Each row was made from one path, in order. Every step used is in the known rows, and no mark comes twice. Write each row's path.
Known rows:
D, Q, A: [-2.55  1.10  1.48 -1.03  0.44  1.26  0.52  3.01  0.91 -1.05 -0.74 -0.55
  2.37 -1.76 -1.94 -0.73  1.35  2.95 -1.51  1.16  2.01 -0.88]
D, Q, Z, F, V: [-1.50  2.41  1.17 -2.30  1.57 -0.48  2.92  4.57 -2.89  1.90  0.19 -2.02
  1.20  0.26 -2.94 -1.84  0.67  3.39 -1.05  2.31  1.99 -0.65]
F, V, H, A, Q: [-0.01  0.03  4.09 -0.25  0.15 -2.17  1.91  4.46  3.64  2.76  4.25 -3.23
  2.83  0.16  0.74  3.41  0.60  0.48  0.40  3.09  4.61 -0.79]
G, A, H, V: [ 1.13 -1.21  3.74 -2.55  0.25 -1.39  2.42  3.32  0.80  3.95 -0.06  0.11
  2.77  0.86  3.09 -0.42 -2.31 -2.40 -0.72  2.51 -2.11 -0.62]
Z, Q, D: [ 0.15  0.90 -1.18 -2.29  3.97 -0.85  2.17  2.04  4.01 -0.28 -0.83 -2.92
  0.93  0.10 -2.07 -0.88  0.71  3.06 -0.45  0.67 -3.03  1.80]
D, Q, Z, F, V, H, A: [-1.21  1.45  2.28 -2.67  2.20 -0.35  2.70  5.69 -1.28  2.17  1.54 -3.24
  2.08  0.17 -1.83  0.40 -0.14  4.50 -0.98  3.20  2.78 -1.22]
H, V, F: [ 2.55 -0.84  2.78 -1.26 -1.33 -0.52  1.44  0.07  5.40  1.17  0.58 -1.48
  2.03  2.54  1.26  2.43 -0.91 -0.26 -0.20 -0.53  1.82 -1.36]
V, F, Z, Q: [ 3.33 -0.42  2.48 -1.52  2.31 -1.03  1.05 -3.47 -0.97  0.05  2.43 -2.28
  1.14  0.73 -0.42  0.84 -0.02  1.29  0.52 -0.86  0.78 -3.45]
K, A, Q, Z, F, V: [-1.13  1.82  0.86 -0.23  2.53 -2.51  3.60  7.46 -2.73  2.96  3.74 -3.84
  3.40  0.05 -3.07 -0.48 -0.55  3.50  1.52  2.40  2.35 -0.61]
H, A: [-1.29  0.67  1.99  0.31  0.07  1.75 -0.87  3.00  1.06  1.15  0.03 -1.65
  3.55  0.57  1.73  1.58 -0.71  2.08  0.34  0.38  0.41 -0.19]
F, V, H: [ 1.26 -0.88  1.76 -0.62 -1.17 -3.70  1.45  1.20  3.64  0.96  3.07 -1.88
 -0.63  0.54  0.28  2.48 -0.29 -0.82  0.47  1.86  3.56 -0.45]
D, Q, Z, F, V, H: [-0.56  1.09  1.14 -2.89  2.20 -1.10  3.10  4.26 -1.71  1.64  1.66 -2.34
  0.32 -0.09 -2.68 -0.22  0.15  3.40 -1.12  3.03  2.59 -1.10]
V, H, A, Q, Z, F: [ 1.35 -1.40  2.68 -1.33  5.15 -0.02  1.96  5.18 -0.44  1.25  4.28 -3.87
  1.76 -1.26 -0.73  4.30 -0.66  3.05  0.30  2.81  1.94 -1.01]
A, Q: [-0.77  0.99  1.93  0.29  2.41  1.06  1.88  2.90 -1.23  2.10  2.44 -0.52
  2.10 -1.60 -1.54 -0.16  2.55  0.03 -0.43  1.84  1.43 -0.55]
G, A, H, V, F, Z: [ 2.55 -1.27  5.27 -3.11  0.12 -1.88  2.14  1.09 -0.56  3.62  1.66 -0.57
  3.05  1.43  2.91 -0.10 -2.08 -1.81 -0.30  2.17 -0.65 -2.99]
Q, Z: [ 1.55  2.57 -1.55 -0.99  2.43 -0.96 -0.94  1.27 -2.78 -0.17 -0.07 -1.79
 -0.83  0.68 -2.39  0.04  0.55  1.96  1.80  0.72  0.79 -0.15]
F, V: [-0.29  1.20  1.71  0.04 -2.23 -2.64  1.18  1.78  1.87  1.44  0.89 -1.36
  0.81  1.16 -0.02  0.06  0.58 -0.76  0.54  0.78  2.51  0.27]
G, A, Q: [-0.90  0.23  4.29 -1.40  1.49  0.14  1.90  4.24 -1.20  2.31  2.20  0.61
  1.26 -1.19 -1.64 -0.29 -0.66 -0.22  0.37  1.89 -1.11 -0.51]
V, F: [ 2.88 -1.33  1.18 -1.14 -0.40 -1.18  0.57 -2.59  1.07 -2.21  2.03 -0.68
 -0.40  1.59 -1.46  1.49  0.07  1.59  0.13 -1.33  0.48 -1.39]
Z, F, V, H, A, Q, D: [-0.40 -1.48  3.89 -2.18  2.11 -2.42  4.45  6.79  1.62  0.48  3.38 -4.56
  1.92 -0.10 -2.01  2.40 -0.46  2.99 -0.65  2.08  1.30  0.90]
V, F, Z: [ 2.62 -0.23  2.55 -1.04 -0.38 -1.12 -0.41 -3.92 -1.90 -0.89  2.80 -1.11
  0.47  1.16 -0.65  1.13  0.47  1.20  0.67 -0.89  2.37 -3.86]
Q, A, H, V, F, Z: [ 2.99 -0.85  3.39 -1.46  1.71 -1.66  0.97  1.13  0.45 -0.82  0.52 -3.31
  4.47 -0.36  1.34  1.80  0.58 -0.22 -0.21  0.79  2.41 -2.52]

Which path is each row?
[ 2.36 -1.00  0.55 -1.41  6.44 -1.01  2.83  2.56  0.81 -0.34 -0.91 -3.54
  3.25 -2.24  0.50  0.07 -0.01  0.39 -0.57  0.88 -2.31  0.72] | Z, Q, A, H
[ 0.32 -1.49  2.89 -0.44  2.83  0.56  0.99  3.64  2.44  1.67  4.37 -2.32
  2.31 -1.32  0.88  4.31  0.10  1.51 -0.23  2.89  2.56 -1.38] | V, H, A, Q
[-0.82  1.87  3.09 -0.56  4.64  2.00  1.62  7.07 -3.20  2.31  1.77 -3.90
  4.51 -0.67 -1.35  1.32  0.74  3.79  0.61  1.86  0.87 -0.31] | H, A, Q, Z, F
[ 2.26  0.57  3.02 -2.55  0.70 -1.15  1.75  0.11  5.32  1.85  0.74 -3.52
  3.19  2.37  0.47  1.52 -0.01  1.23 -0.04  0.07  1.70 -2.34] | H, V, F, Z, Q, D
[-2.90  2.27  2.68 -0.74  1.70  1.76  0.58  6.16  2.00  1.35  1.84 -2.91
  5.00  0.07 -1.37  1.20  2.51  4.33 -0.20  2.21  0.93  0.34] | H, A, Q, D
[ 1.77  0.72 -0.66 -1.54  4.09 -0.97  1.37  2.93 -5.05 -0.72 -0.20 -2.77
 -1.15  0.13 -3.08  0.03 -1.09  2.72  1.15 -0.08 -0.88  0.51] | Q, Z, F
[ 0.78 -2.12  1.69 -0.51  1.36 -0.14 -0.26  1.69  3.20  0.37  2.80 -1.99
  0.99 -0.30  1.91  4.40 -1.48  1.55  0.14  1.61  1.69 -1.02] | V, H, A
[ 3.40 -1.06  2.87 -1.83  0.72 -1.40  2.34 -0.86 -0.06  3.50  1.61 -1.90
  4.14  1.78  4.10  0.44  0.78 -2.12 -1.37  2.17  1.79 -3.19] | A, H, V, F, Z
[-0.05 -0.68 -0.11 -0.37  0.05 -2.07  2.66  3.75  1.52  4.41  1.26 -1.78
  5.24  1.51  3.74 -0.77 -1.79 -0.15 -0.54  2.66  0.65 -1.34] | K, A, H, V
[-2.00  1.34  3.53  0.55  1.99  2.47  0.73  5.12  0.12  2.86  2.02 -2.16
  5.20 -0.63  0.51  1.47  1.42  2.07 -0.09  1.94  1.52 -0.60] | H, A, Q
[ 3.18 -1.37  5.20 -3.49  2.32 -1.86  3.21  1.53  0.23  4.38  1.27 -1.53
  3.56  1.08  3.04 -0.28 -2.46 -1.87 -0.49  2.26 -1.97 -2.66] | G, A, H, V, F, Z, Q
[-0.90  2.46  3.92 -0.44  3.48  0.55  2.23  7.99 -2.26  3.09  2.24 -4.52
  4.94 -0.02 -1.47  1.53  0.94  3.38  1.03  2.16  2.27 -0.14] | H, A, Q, Z, F, V
[ 1.83  0.63  3.05 -1.14  4.58 -0.49  1.55  1.13 -0.87  2.82 -0.29 -3.77
  4.89 -1.59  2.43  0.13  0.08 -1.05  0.10  1.45  1.28 -2.85] | F, Z, Q, A, H, V
[ 1.73 -0.97  1.25 -1.18  0.98 -0.74  2.55  1.84  1.17  4.13 -0.36 -1.10
  3.85  0.96  4.46 -0.38  0.46 -2.90 -1.81  2.78  0.36 -0.80] | A, H, V
[ 2.40  0.03  3.76 -1.21 -1.35 -0.56  0.74 -1.18  2.85  2.15  1.14 -1.82
  2.64  2.27  1.94  2.09 -0.59 -0.54  0.22 -0.28  3.42 -3.47] | H, V, F, Z
[-1.46  1.77  0.38 -2.37  2.61  0.96  2.31  3.72 -3.81  1.19 -0.32 -1.29
  0.75 -0.39 -2.79 -1.99  0.48  3.83 -1.33  1.93  0.62 -0.82] | D, Q, Z, F
[-0.10  0.55  3.90 -2.32  0.74  0.26  2.00  1.76  0.33  1.22  0.53 -1.85
  5.30 -0.65  0.73 -0.34  1.82  1.67 -2.31  2.58  3.64 -3.74] | D, Q, A, H, V, F, Z
[-0.69  0.75  3.40 -1.32 -0.04 -2.77  1.78  5.27  5.25  1.60  4.25 -3.82
  2.67  0.72 -0.87  3.19  1.42  2.31  0.30  3.40  4.17 -0.18] | F, V, H, A, Q, D
[ 0.17  1.35  4.72 -2.45  3.05 -1.95  3.35  6.92 -3.38  2.56  2.48 -1.83
  0.99 -0.56 -3.65 -0.32 -1.11  1.20  1.45  2.18 -0.41  0.07] | G, A, Q, Z, F, V
[ 0.88  1.08  2.18 -0.49  4.16 -0.13  0.09  0.08 -1.90  0.40  0.01 -3.13
  2.63 -2.21  0.11  0.19  0.03  0.48  1.06  0.06  0.89 -2.36] | F, Z, Q, A
[ 1.86 -0.78  1.42 -1.18  1.93 -2.57  3.55  1.84  1.00  4.80  2.47 -3.38
  5.98  1.63  3.62 -0.47 -1.81  0.55 -0.34  2.40  0.80 -3.22] | K, A, H, V, F, Z, Q
[ 0.80  1.36  3.32 -0.75  1.29 -2.63  1.44  5.17  2.35  2.63  4.26 -4.12
  2.28  0.55 -0.55  3.48  0.73  1.51  1.36  3.40  5.05 -1.02] | F, V, H, A, Q, Z
[-1.46  0.56  2.28 -1.86  0.95  0.69  2.24  4.11  1.62  1.38 -0.96 -1.21
  5.03 -1.23  0.92 -0.94  1.50  1.26 -2.75  3.03  2.22 -1.44] | D, Q, A, H, V
[ 2.99 -0.04  3.62 -1.62  0.81 -0.46  1.76 -0.79  3.79  3.01  0.79 -2.77
  3.38  1.73  2.13  1.84 -0.89 -0.58  0.10 -0.18  2.07 -3.03] | H, V, F, Z, Q
[ 3.55 -1.82  1.93 -1.90  0.66 -1.58  3.08  0.07  1.82  2.60  1.07 -1.65
  3.67  1.94  3.57  0.63  0.53 -1.86 -1.75  1.86  0.55 -1.62] | A, H, V, F
